What can hang from each mark:
Q376: Q716
Q396: Q838
Q658: Q366
Q460: Q535 Q991
Q366: Q198
Q535: Q460 Q500 Q838
Q991: Q460
Q838: Q376 Q396 Q535
Q198: Q366 Q376
Q500: Q535

Every row comes from one small tree of marks. The marks that hang from a mark follow it in brackets, in the order of their numbers. Every link used is in the known rows. Which tree was each row made from?
(in the rows, 128 means zero)
Known rows:
Q500{Q535{Q838{Q376 Q396}}}: [116 138 172 131 106 124 140 149 185 150 107 115 147  94 125 176 127 137
 154 130]
Q838{Q376 Q396}: [118 146 167 133  85 172 144 122 138 158 155 122 154 161 124 157 134 164
 160 150]
Q500{Q535{Q460{Q991} Q838{Q376 Q396}}}: [113 163 182 126 115  90 140 167 181 161 105 135 164 160 127 176 131 150
 158  98]
Q396{Q838{Q376 Q535{Q460{Q991} Q500}}}: [130 186 188 123 100  92 141 132 186 147 128 131 156 179 138 163 127 113
 159 125]
Q396{Q838}: [140 152 128 131 129 126 140 126 191 138 140 133 137 116 136 159 127 132
 139 136]
Q396{Q838{Q376 Q535{Q460}}}: [131 201 171 126 100 110 137 125 180 147 150 134 150 151 138 167 123 106
 158 132]
Q991{Q460{Q535{Q500 Q838{Q376{Q716} Q396}}}}: [138 116 166 119 122 121 141 115 163 153 106 178 160 119 125 169 143 120
 140 101]
Q658{Q366}: [129 128 133 130 133 178 126 133 138 169 127 137 131 148 135 121 134 150
 108 182]
Q460{Q535 Q991}: [122 152 209 128 125 111 125 156 158 151 116 131 138 195 127 149 139 121
 122 108]
Q535{Q460{Q991} Q838{Q396}}: [122 183 140 124 136  71 151 183 174 168 131 157 172 222 135 182 130 173
 141  80]
Q460{Q535{Q500 Q838{Q376{Q716}}} Q991}: [117 127 211 130 127  81 144 152 189 163  88 117 145 195 127 180 127 123
 148 100]
Q460{Q535{Q500 Q838} Q991}: [121 122 211 125 132  69 139 166 189 158  85 123 143 186 129 173 134 121
 127  89]
Q991{Q460{Q535{Q838}}}: [143 137 160 115 127 110 128 125 162 142 114 179 147 110 127 165 139 109
 123  99]
Q460{Q991}: [126 157 157 128 123 110 130 158 148 132 120 129 137 217 129 131 130 156
 129 139]
Q366{Q198{Q376}}: [140 131 145 147 115 112 121 160 129 128 137 147 118 165 129 139 131 159
 136 137]
Q198{Q376{Q716}}: [129 138 125 138 137 132 127 113  83 131 139 118 126 161 123 132 127 128
 166 149]
Q658{Q366{Q198{Q376{Q716}}}}: [138 135 132 148 132 176 125 150 137 169 134 155 125 174 136 128 135 175
 119 192]
Q991{Q460{Q535{Q500 Q838}}}: [142 111 167 112 129  97 131 122 161 142  95 176 150 108 126 160 142 105
 125  89]
Q535{Q460{Q991} Q500}: [123 110 158 113 145  54 135 147 121 143  86 154 158 219 128 119 139 140
 136  62]
Q396{Q838{Q535{Q460{Q991} Q500}}}: [135 180 168 123 119  88 142 143 183 140 124 143 156 167 141 151 135 109
 137 116]
Q198{Q366 Q376{Q716}}: [126 165 137 138 145 163 117 139  71 167 167 115 122 179 120 125 143 137
 161 158]
Q838{Q376}: [121 134 157 128 100 133 128 111 134 140 133 111 129 145 124 145 116 133
 159 143]
Q535{Q500}: [126  75 142 122 132 102 136 121 127 127  91 124 133 126 126 117 135 121
 130 108]

Write each row's tree:
[116 116 134 125 137  75 164 134 158 172 105 145 174 170 130 179 126 154
 171  68] | Q535{Q460 Q500 Q838{Q376{Q716} Q396}}
[114 158 199 117  90  87 130 122 113 140 115 125 150 176 129 132 128  89
 157 106] | Q838{Q376 Q535{Q460 Q500}}
[121 115 219 124 127  93 130 151 157 149  91 128 142 193 126 142 144 116
 123  93] | Q460{Q535{Q500} Q991}
[118 125 166 115 132  23 147 155 173 162  82 133 161 222 129 175 116 148
 165  66] | Q535{Q460{Q991} Q500 Q838{Q376}}
[139 143 159 122 121 134 138 118 163 153 124 179 157 120 126 175 140 122
 139 111] | Q991{Q460{Q535{Q838{Q376{Q716} Q396}}}}
[123  94 182 124 137  87 136 136 169 154  93 121 134  98 128 170 131  91
 127  78] | Q460{Q535{Q500 Q838}}
[116 197 189 121  86 106 124 127 113 141 141 128 147 177 131 140 124  94
 155 121] | Q838{Q376 Q535{Q460}}
[115 139 158 136 113 134 145 143 183 150 109 118 148  95 125 175 126 139
 159 135] | Q500{Q535{Q838{Q376{Q716} Q396}}}
[129 186 168 130 112 106 148 123 184 148 129 137 158 179 138 162 126 117
 166 131] | Q396{Q838{Q376{Q716} Q535{Q460{Q991} Q500}}}
[109 186 196 132  89 135 156 137 122 160 136 144 182 234 131 144 146 138
 169 127] | Q838{Q376{Q716} Q396 Q535{Q460{Q991} Q500}}
[119 106 146 115 136  35 146 135 159 160  88 132 154 160 129 173 113 128
 164  58] | Q535{Q460 Q500 Q838{Q376}}
[117 126 147 121 143  36 154 147 170 162  83 137 162 221 130 174 115 151
 172  71] | Q535{Q460{Q991} Q500 Q838{Q376{Q716}}}
[116 188 164 137  92 149 135 111 122 131 142 115 136 154 130 139 119 100
 162 167] | Q838{Q376{Q716} Q535}
[120 140 191 132 114 126 139 138 175 170 132 121 144 115 128 191 129 114
 141 103] | Q460{Q535{Q838{Q376 Q396}}}
[116 133 216 132 119 100 151 158 191 172  99 123 158 201 128 186 135 141
 148 104] | Q460{Q535{Q500 Q838{Q376{Q716} Q396}} Q991}
[114 197 203 133  60 169 141 134 131 150 162 119 159 169 130 152 139 124
 152 165] | Q838{Q376 Q396 Q535}
[114 199 161 131 104 125 134 115 108 142 143 135 149 177 131 139 121  97
 166 129] | Q838{Q376{Q716} Q535{Q460}}
[118  99 139 133 121 111 165 130 177 158 103 116 155 138 128 180 123 155
 166 121] | Q535{Q500 Q838{Q376{Q716} Q396}}
[118 155 163 123 135  69 132 169 176 147  91 139 152 145 128 163 127 133
 143  88] | Q500{Q535{Q460{Q991} Q838}}
[124 101 127 114 155  32 146 147 155 152  84 144 154 148 132 161 122 124
 141  48] | Q535{Q460 Q500 Q838}
[118 104 188 132 125 117 149 127 172 168 107 121 148 115 126 182 132 110
 147  92] | Q460{Q535{Q500 Q838{Q376{Q716} Q396}}}
[116 133 174 118 122  49 158 163 176 175  97 141 178 233 130 183 128 169
 165  68] | Q535{Q460{Q991} Q500 Q838{Q376 Q396}}
[112 173 185 127 103  97 140 124 118 142 112 133 158 218 130 132 128 109
 168 120] | Q838{Q376{Q716} Q535{Q460{Q991} Q500}}
[110 184 224 123  71 117 146 147 126 160 133 137 180 235 131 145 147 133
 157 118] | Q838{Q376 Q396 Q535{Q460{Q991} Q500}}
[111 223 214 127  69 134 141 152 126 161 160 140 176 235 132 153 142 137
 157 133] | Q838{Q376 Q396 Q535{Q460{Q991}}}
[116 160 168 126 128  88 141 175 179 155 102 144 164 153 129 168 136 148
 143  91] | Q500{Q535{Q460{Q991} Q838{Q396}}}
